Each row was made from one small tree. Brackets hold a mark, then the marks that hang from it, in alphabetical order. Every link used is in the known rows. Write each row's tree.
Known rows
{farodig folo {sagok {pofo rinu}}}: [ 1.08 -0.51 -1.12 -5.29 -3.07  1.72 -0.66  1.96  2.98 -1.72  4.24  0.88
 -1.75 -0.74 -2.04 -3.16 -0.34 -3.97  0.96  2.02]
{pofo {rinu {farodig fefe folo}}}: [-2.18  3.46  1.03 -0.95 -1.37 -0.08  0.77 -1.11 -1.28 -2.23  4.62  2.21
 -1.20  1.59  1.75 -0.76 -1.86 -0.18  2.30 -2.12]
{vugi {folo {pofo {sagok {farodig rinu}}}}}: [ 1.29 -1.70  0.72  2.29  3.64 -4.54 -1.30 -0.41 -3.98  1.80 -3.81 -2.85
 -0.24  2.66 -4.51 -1.42  1.17  0.06 -3.68  0.41]
{fefe {farodig folo rinu sagok}}: [ 1.06  0.38 -2.42 -3.29  1.17  2.94  0.19 -2.32 -0.98  0.55 -1.47  0.14
 -0.40  0.11 -3.38 -1.46  1.09  0.64 -0.29  0.17]
{vugi {folo {pofo rinu}}}: [-0.96  2.42 -1.36 -1.23  0.12 -4.94 -0.41  1.09  0.70  0.05  4.03  2.90
  1.43 -0.38 -2.18 -3.19 -1.39  1.77  2.39  3.06]
{rinu pofo}: [-3.48 -1.56 -1.13  1.41 -0.14 -0.59 -1.16  2.07  3.39  0.10 -0.05  3.40
 -0.36 -0.50 -0.16 -1.11  2.75  4.88  0.05  2.76]
{fefe {farodig rinu}}: [ 1.63 -1.61 -0.55 -3.96  1.85  3.10 -0.39 -1.24 -1.85  0.25 -3.63  0.33
  2.37  1.01 -4.04  0.53  1.13  3.40 -1.51  0.29]
{sagok {farodig fefe rinu} pofo}: [ 1.62 -3.77  3.48  0.00 -0.37 -0.26 -2.12  4.20 -1.93 -2.26 -3.54 -2.93
  0.98  2.37 -2.68  4.09  1.67 -6.41 -6.12 -5.13]
{pofo rinu {sagok farodig}}: [ 0.40 -5.48  1.81 -3.18  0.85 -1.14 -2.46 -1.09 -0.06  2.25 -2.65 -3.74
  0.99  0.80 -2.98 -2.67 -0.43  1.75 -3.57  1.70]
{vugi {folo {farodig fefe sagok} pofo}}: [-0.50  5.08 -1.06  6.32  0.81 -5.52  1.26 -0.93  1.48  2.60  0.33 -1.59
  1.91 -3.71  4.65  1.22 -1.98 -0.61  3.84  0.35]
{fisol {rinu {farodig fefe {folo pofo} sagok}}}: [ 0.75  5.02 -2.94  4.24 -0.26 -1.06  4.20 -0.34  0.30 -0.79  2.29  2.87
 -3.43 -3.49  4.74  0.63  0.80 -0.28  2.63 -0.42]
{folo {pofo {rinu farodig}}}: [-0.19  2.27 -0.32 -3.39 -1.06 -1.89  0.59 -1.06  1.03 -2.88  0.55  1.36
 -0.33 -1.97 -0.61 -3.03  0.94  4.20  2.00  1.45]
{pofo rinu}: [-1.43 -1.65 -0.41 -3.74 -0.63  0.31 -0.72  1.15  1.43 -0.69  2.73  2.08
  2.67  0.04 -1.54 -1.74 -1.17  2.70  0.71  2.99]
{sagok {farodig folo} {pofo rinu}}: [-0.55 -4.10  2.89 -7.69 -2.74  0.07 -2.06  2.04  0.53 -0.33  2.24  1.11
 -1.86  1.36 -4.84 -0.58  2.51 -4.79 -2.82 -1.28]
{farodig fefe folo {rinu pofo} sagok}: [-3.86  2.93 -0.92  6.80  0.95 -2.22 -0.33  1.89 -0.23 -2.91  1.02 -0.19
 -1.59  1.12  1.61 -0.74  0.33 -2.39 -0.59 -1.26]
{vugi {folo {farodig fefe} {pofo rinu sagok}}}: [-0.02  4.47  2.42  4.22  2.78 -5.93  1.68 -1.99 -2.07  3.42  0.17 -4.33
  1.81 -0.08  2.43 -1.54 -3.96  0.41  2.99  2.43]
{fefe farodig}: [ 1.42 -2.11 -1.14 -3.78  0.23  3.12 -0.41 -1.21  1.85  3.21 -2.91  2.04
  0.40 -1.34 -2.60 -0.43  2.20  5.44 -0.68  1.15]
{folo {farodig rinu}}: [-1.61 -1.08  1.56 -1.89  1.92  1.84  1.15 -0.40 -2.77 -0.29 -0.18  0.25
  5.13  1.74 -0.22  3.12 -0.27  1.93  2.06  2.39]
{farodig fefe}: [-1.18 -0.42  0.37  4.16  0.23  0.24  0.20  3.16  1.39  0.83  0.72  1.87
  1.00  0.45  1.63  1.51  0.35  1.61 -1.51 -0.30]
{rinu farodig pofo}: [-2.38  0.07 -1.50 -0.32 -1.50  0.35 -1.22 -1.30  2.64 -1.68 -1.05  3.25
 -1.20 -1.24  1.21 -0.73  1.80  5.78  2.40  0.93]
{fefe {farodig folo}}: [-0.50 -0.59 -0.58 -4.15  0.33  3.37  1.06 -1.33  0.53  3.62  0.26  4.13
 -2.32  0.26 -3.29 -1.11  3.41  3.89 -0.32  0.83]
{pofo {sagok farodig}}: [ 0.76 -6.20  1.22 -0.05  1.45  0.36 -1.60 -0.48  0.55  3.94 -4.36 -2.10
 -0.64  0.69 -2.55 -1.02  2.47  2.99 -4.67  1.31]
{fefe {farodig folo {rinu pofo} sagok}}: [-1.35  1.29 -2.49 -1.38  1.13  0.71 -1.01 -2.20  0.37 -0.40 -2.57 -0.11
 -1.72 -0.68 -2.80 -2.63  2.35  1.49  0.22  0.28]

Write each row's tree
[ 2.01  2.78  0.21 -0.98 -2.29 -2.72 -1.33 -0.69  1.45 -0.01  2.80 -3.79
  3.88 -2.27  3.20  1.37 -6.62 -6.34  4.90 -0.36] : {vugi {folo {farodig fefe {sagok {pofo rinu}}}}}
[ 1.03 -5.86  1.80 -0.21  2.98  0.50 -1.61 -0.20 -3.28  1.09 -4.91 -3.66
  1.18  3.26 -3.98  0.08  1.27  0.83 -5.39  0.40] : {pofo {sagok {farodig rinu}}}
[-2.08  1.08  3.49  6.48  4.10 -1.46  0.93 -0.91 -3.06  0.69 -4.45 -5.44
  2.02  2.04  2.67  1.33 -1.09  1.38  0.01  1.04] : {folo {farodig fefe {rinu {pofo sagok}}}}
[-1.96  2.52  0.56  2.20 -0.93  1.24  1.82 -0.31 -0.63 -0.54  2.88  4.01
 -2.78  1.55  2.32  0.95  0.94  1.02  1.18 -2.37] : {rinu {farodig fefe folo}}
[ 4.03  0.72 -1.18  1.34 -3.47  1.96 -0.94  0.59  3.39 -2.86 -1.79 -1.61
 -1.75 -2.92  3.16  0.95 -0.82 -2.69  0.50 -2.90] : {rinu {farodig fefe {sagok pofo}}}
[ 1.63  0.92  1.17  1.27  0.47  0.23 -0.13 -2.36 -0.94 -0.68 -0.99 -3.58
 -0.18  0.91  2.29 -2.16 -3.70  2.24  0.62 -0.20] : {pofo {rinu {farodig fefe}} sagok}
[-1.05 -4.80  1.63 -0.40  1.25  0.65 -0.33 -0.53 -0.86  4.59 -1.34  0.21
 -3.41  2.60 -3.14 -1.72  3.55  1.62 -4.18  1.08] : {pofo {sagok {farodig folo}}}
[-0.22 -2.28  4.03 -0.09 -0.37  0.14 -0.90  3.96 -3.05 -1.80 -0.37 -0.78
 -1.81  4.03 -3.14  3.36  3.10 -7.90 -5.71 -5.41] : {sagok {farodig fefe folo rinu} pofo}
[ 2.69 -2.03 -1.49 -4.80 -3.03  1.18 -1.95  2.04  4.23 -2.37  1.05 -1.50
  0.99 -2.52 -1.39 -2.38 -1.65 -2.58  0.47  2.45] : {farodig {sagok {pofo rinu}}}
[-0.13 -0.19 -0.02 -4.53  2.01  3.51  1.14 -1.13 -3.16  1.04 -0.48  2.79
 -0.39  2.74 -4.76 -0.29  2.34  1.88 -1.05  0.02] : {fefe {farodig folo rinu}}
[ 1.44 -4.31  3.05  0.30 -1.99 -0.19 -2.29  3.95  1.77  0.52 -2.81 -1.21
 -0.82 -0.18 -0.94  3.09  2.72 -4.41 -5.51 -4.19] : {sagok {farodig fefe} pofo}
[ 1.18  0.53 -4.92 -2.35 -1.28  3.54  2.64 -2.28  0.64 -0.07  4.13  5.13
 -1.43 -2.50  2.77  0.91 -0.71  1.56  4.99  2.43] : {fisol {rinu {farodig folo sagok}}}
[ 2.61  1.17 -3.94  2.50 -1.07  1.49  1.38 -1.17  1.22 -0.99  0.67  0.92
  1.26 -3.95  5.82  3.08 -3.34  0.65  3.29 -0.49] : {fisol {rinu {farodig fefe sagok}}}
[ 1.50  1.10  0.33  2.48 -0.58  1.72  0.38  3.82 -0.79 -3.25  1.42 -0.93
 -1.74  1.85 -0.24  0.92  0.14 -7.14 -2.06 -2.08] : {farodig fefe folo rinu {sagok pofo}}
[-0.86  0.96 -0.01  4.07  0.02 -0.44  0.71 -0.69  2.16  2.04 -0.77 -2.50
  3.27 -3.15  5.19  2.48 -1.88  0.24  2.13  0.29] : {folo {farodig fefe sagok}}
[ 1.39  0.61 -1.71  1.54 -0.31  2.07  2.29 -0.27 -0.72 -0.58  1.81  3.54
  1.08 -1.43  4.37  4.26 -2.07  1.95  2.47 -0.40] : {fisol {rinu {farodig fefe}}}
[-0.71  3.35 -2.82  0.60 -1.28 -0.81  1.85 -1.46  2.11 -1.06  0.78  2.85
 -4.63 -2.69  0.88 -3.64  3.62  2.79  2.11  0.97] : {rinu {farodig {folo pofo} sagok}}
[-1.15  3.87 -1.31  0.01 -2.04 -0.90  0.12 -2.03  0.73 -2.78  3.58 -0.17
 -1.12 -0.93  3.12 -2.04 -2.98 -1.40  2.87 -2.09] : {pofo {rinu {farodig fefe folo sagok}}}
[-1.00 -2.43  3.67  4.10  3.40 -0.62  0.17  0.88 -5.16  1.51 -2.37 -3.36
 -1.65  5.15 -2.01  0.57  1.46 -2.94 -6.12 -2.99] : {pofo {sagok {farodig fefe folo rinu}}}
[-0.81  3.03 -2.01  3.08 -1.51  0.82  0.73 -1.52  1.22 -0.99  2.02  1.42
 -2.84 -1.13  3.70 -0.41 -0.40 -0.16  1.77 -2.36] : {rinu {farodig fefe folo sagok}}
[ 1.95 -1.15  0.43 -6.14 -2.63  1.11 -0.75 -0.50  3.17 -0.84  0.42 -3.17
  3.21 -3.57  0.77 -0.08 -2.58 -2.62  3.57  3.11] : {folo {farodig {sagok {pofo rinu}}}}
[-1.53  2.81  1.26  3.20  2.43 -1.96  0.55 -0.55 -4.49  0.48  2.06 -0.30
  5.68  2.66  2.39  4.81 -4.48 -1.84  3.27 -0.95] : {vugi {folo {farodig fefe rinu}}}
